Each row comes from the steps of one walk. Every step used is in the known rows, and no mark comes twice. Write the walk behind each row, first mark first.
Known rows
L > J: [ -1   2  -1   2   1  -5  -9  -3  -4  12  -5   4   7  -1   3  -2  -4  -4
 -14   0   4  29  -2   0 -23 -15]
Z > X: [ -3  -1   0   2 -15  -1  23  -2  -1 -30   6  -4   4   5   0  -3  -2  -2
  15   8  -7 -20   1   1  -3  -7]
P > Y > Z > D > J: [  3  33  -2  10 -14   4 -48  -6   3  22  27  -7  17  15  -1   5 -21  -6
 -10  -9 -24   8   1  -1  37 -32]
L > Z > X > J > A: [ -8 -17  -3 -21  -7   1  24  -1   1 -27   9  11  20 -30   1  10  -6  -8
  19   8 -20  39   1   1  22  -7]
X > J > A > Z: [ -5   5  -3 -28  23   0   1   2   6  -3   3   5  21 -43  -7  15 -14  -2
  16  -1 -11  25  -9   4  26  22]
D > Z > X > J: [ -3  -1   3   8 -19   4  41  -8   5 -22   6   5   8   6  -1  10  -6 -11
  -5   3 -10  13  -4   4 -21  10]
D > J > L > Z: [ -5 -10   2  14  11  -2 -24   2   1   6   6  -3  12  -3   8  -4  12 -10
 -19   1 -20  44   5   2  45 -46]
Y > Z > X > J: [ -6   5   4 -11  -9   6  41 -11   5 -20  16  -3  16  -3  -5  12 -27  -6
   4   2 -12  10  -2   1  19   9]
L > Z > D > J: [  2  -1  -2   5 -21  -4 -39  -6  -3  15   4  -2  11  18  12  -4   2  -9
   7   4  -7  15   6   2  46 -30]
X > J > A: [ -5   0  -4 -17  19   5   3   3   6   6   6  12  11 -32  -6  15   4   0
   2  -4 -16  26  -6   0   2   4]
X > J: [ -1   1   3 -11   2   3  17  -3   3   7   4  11   4  -1  -5  13  -2  -2
   1  -2  -3  23  -3   2   0  24]
L > J > A > Z: [ -5   6  -7 -15  20  -8 -24   3   0   1  -5  -2  23 -43   2   0 -19  -6
  -1   1  -7  31  -7   1   2 -17]
Y > Z > A > J: [ -1  -5   2   5   1  -1 -30 -14   6 -13  19 -24  15   1  -3   5 -41   4
 -14  -1  -9   4   2   0  -7  35]
A > J: [  0  -8  -2   9   9  -5  -4  -4   4 -10  -1  -9  10   5  -4   5 -14  13
 -10   3  -1  -6  -1   1 -19  55]
P > Y > Z > L: [  5  21   0   8 -14   5 -27  -6   1 -31  27  -5  14  -1  -7   5 -32  -1
  10  -7 -17  35   1  -1  28 -17]
P > Y: [  3  14  -1   2  -8   0 -12   2   0  -1  13  10   2   5  -9   6  -8   1
  -3  -6 -11  16   0   0  -6   3]
J > L > Z > A: [ -4 -16   6   4  -4   0 -39  -1  -1  -8  14  -3   9 -15   6  -6  -3 -14
  -1   3 -21  39   7   4  22 -39]
D > J > A > Z > X: [ -8   6  -8  -6  11  -4  -4   3   4 -35  11 -11  20 -21   1  -1  -4  -6
  20   8 -21 -13  -4   3  37 -29]
Z > L: [  3   3  -1   9 -10   1 -17  -3   0 -35   8  -3   2   3   0  -2  -2  -2
  25   3  -4  11   1   2  14 -11]
L > J > X: [ -7   1  -1   1   8   1  11   3  -2  15  -2  -3  14   2   2 -10   1  -7
 -18   1   0  30  -3  -3 -22  -5]
Y > P: [ -6  -2   1  -3   0   6   0  -5   1   7  13 -11  10 -13   1 -10 -23   0
 -13  -3  -2   4  -6   0   7   4]
P > Y > Z > L > J: [  4  23  -1  10 -12   0 -35  -9  -2 -19  22  -1  21  -1  -4   4 -38  -7
  -4  -8 -13  64   0  -1   3 -33]
J > A > Z: [ -5   4  -6 -17  19  -3 -16   6   3 -10   1  -6  16 -44  -1   3 -13  -1
  15   1 -10   1  -6   2  25  -3]
L > J > A > Z > X: [ -8   5  -8 -13   7  -8  -1   1  -1 -28   2  -5  27 -39   2  -2 -22  -9
  14   9 -15   9  -6   2  -2 -24]
J > D > Z > L: [ -3  12   1  23 -29   8 -35   0   3 -41   9  -4  11  21   5  -7   5 -10
  -3  -3 -31  23  -2   5  -1 -20]

Write each row's walk
[ -9   3   4   2   4   6  28   0   6 -21  13   5  14 -12  -6   8   4  -7
   3   5 -29   8  -4   5   4  -4]	Z > X > J > L
[ -5   2  -1   7  12   6   9   5   4   9   8  -9   6  17   2  -8  19  -5
 -14   0  -8   7  -1  -2  17  -7]	D > J > X
[ -4 -12   1  24  -1   5 -10  -4   7 -12  12 -22  12  11  -1  -5 -14  -3
 -28   1 -11   7  -2   0 -44  46]	D > Z > A > J > X
[ -7  -7   2   4   9   6 -10  -7   7  -9  22 -30  22   2  -3  -3 -33   2
 -16   1 -12   4   0  -2  -5  47]	Y > Z > A > J > X
[ -4  14  -3   9  -3   6 -18   4   3  23  10 -12  12  20   5 -10  17  -8
   1   2 -14 -15  -1  -1  24 -14]	Z > D > J > X
[  1 -18   4  -7 -21  -3 -28  -7  -5  -9  10   1   1   3   7  -3 -10 -12
  11   4  -2  32   8   2  14 -17]	L > Z > A
[ -5  16   0   9 -21   0 -45  -1  -2 -29   7   4  19  19   4  -9   2  -9
   4   0 -27  41  -2   5  -6 -28]	Z > L > J > D
[ -4  -3  -2   4 -15   2 -21   1  -1  20   8  -9  17  18  13 -12   9 -12
   5   5 -10  17   6  -1  45 -18]	L > Z > D > J > X
[ -4  17  -1  21   6   3 -48   4   4  21  10 -10  10   1   5  -5  18  -8
  -6  -1 -30 -11  -1   2  28 -48]	Z > D > J > L
[ -2  19   3  -9 -16   6  28  -9   5 -19  29   6  19   1 -13  18 -34  -6
   1  -4 -23  27  -2   2  12  12]	P > Y > Z > X > J
[ -3 -17   1  -3 -25  -5  20  -5  -5 -32   4   0  10   4   6  -5 -10  -7
  16  11  -3  12   7   2  20 -11]	L > Z > X
[ -5  -1   5  -3  -7   3 -24  -1   2  21   7   9  22 -17   4   6  -3 -11
   5   2 -26  39   1   5  37 -11]	X > J > L > Z > D
[ -5  -7   3  18  15  -1 -41  -2   6 -14  15 -15  12  -9  -5   1  -9   3
 -15   2 -26   0   0   3 -21  22]	Z > A > J > L
[ -5  -6   0  20  25  -1 -16   1   7  -6   3 -12  17 -13  -6   3  -7  11
 -24   1 -21   0  -3   1 -13  32]	A > J > L
[ -3   8   1   6   2   6 -22  -5   7  -9  35 -20  24   6 -12   3 -40   3
 -18  -5 -22  21   1  -2 -11  49]	P > Y > Z > A > J > X
[ -5   6   1  19  22   3 -21   5   5   8   8  -6   6  -1   1  -3  19  -6
 -22  -3 -23  11  -1   1  21 -39]	D > J > L
[ -5 -14   3   6   7  -1 -14   3  -1   1   2  -1  13 -20   5  -3   0  -7
  -9   2 -16  38   4   1  29 -27]	J > L > Z
[ -8  11   5 -13  -9   7  -3   1   5   0   7  14  12  16  -5   8   7  -4
  -6  -4 -29  25  -5   6   5  22]	X > J > D
[-11   7   6   0   8   9  29  -4   8 -16  20  -7  23 -22  -5  10 -19  -8
  -8   1 -31  17  -3   2  24 -15]	Y > Z > X > J > L
[ -4   4  -2   9  -1   2  -6   0  -2 -19   6  -5  17   5   2 -12  -1  -8
   7   3  -3  40  -1  -2  -9 -15]	Z > L > J > X
[  2 -11   1  24  -8  -1 -28 -10   5 -16   8 -15   5  11   1   3 -19  -2
 -25   0  -8   6   0   3 -45  36]	D > Z > A > J
[ -5 -27   2   2  -5  -1 -14  -4   1 -14  13 -14  18   8   3  -6 -18  -2
  -3   7  -7  30   6   0  -2  49]	L > Z > A > J > X
[ -2   8  -4 -19  11   1 -15   0   6 -38  11   3  23 -38  -6  13 -16  -3
  41   2 -17  36  -8   5  40  10]	X > J > A > Z > L
[ -7   1   0  24  -8   3 -23  -2   8 -14   1 -10  19  22   1   0  -7   4
 -40  -3 -29   8  -5   5 -33  46]	A > J > D > Z
[  2  17   3  -3 -15   5 -36  -7   1  -4  33  -5   6   1  -8   6 -34  -9
  -6  -9 -19  25   4   0   5 -17]	P > Y > Z > A
[ -3  13 -10   3   6   2 -50   4   4  17   9  -5  12 -13   6  -1  16  -4
   7  -1 -24 -13  -2  -1  22 -47]	Z > D > J > A
[ -5 -14   8  -8  -2   3 -23  -4   2  -1  17   9  12 -15   0   7  -5 -16
   0   1 -24  62   3   6  22 -14]	X > J > L > Z > A
[  3   2   0  25 -16   4 -16  -5   2 -33   4  -7   3   4   4  -2  -4  -8
   4  -1  -4  22   0   2  -5 -19]	D > Z > L
[ -8 -11   1  15  -2  -2  -1   0   0 -25  11  -6  17   2   8  -7  10 -13
  -6   8 -27  23   5   3  42 -51]	D > J > L > Z > X
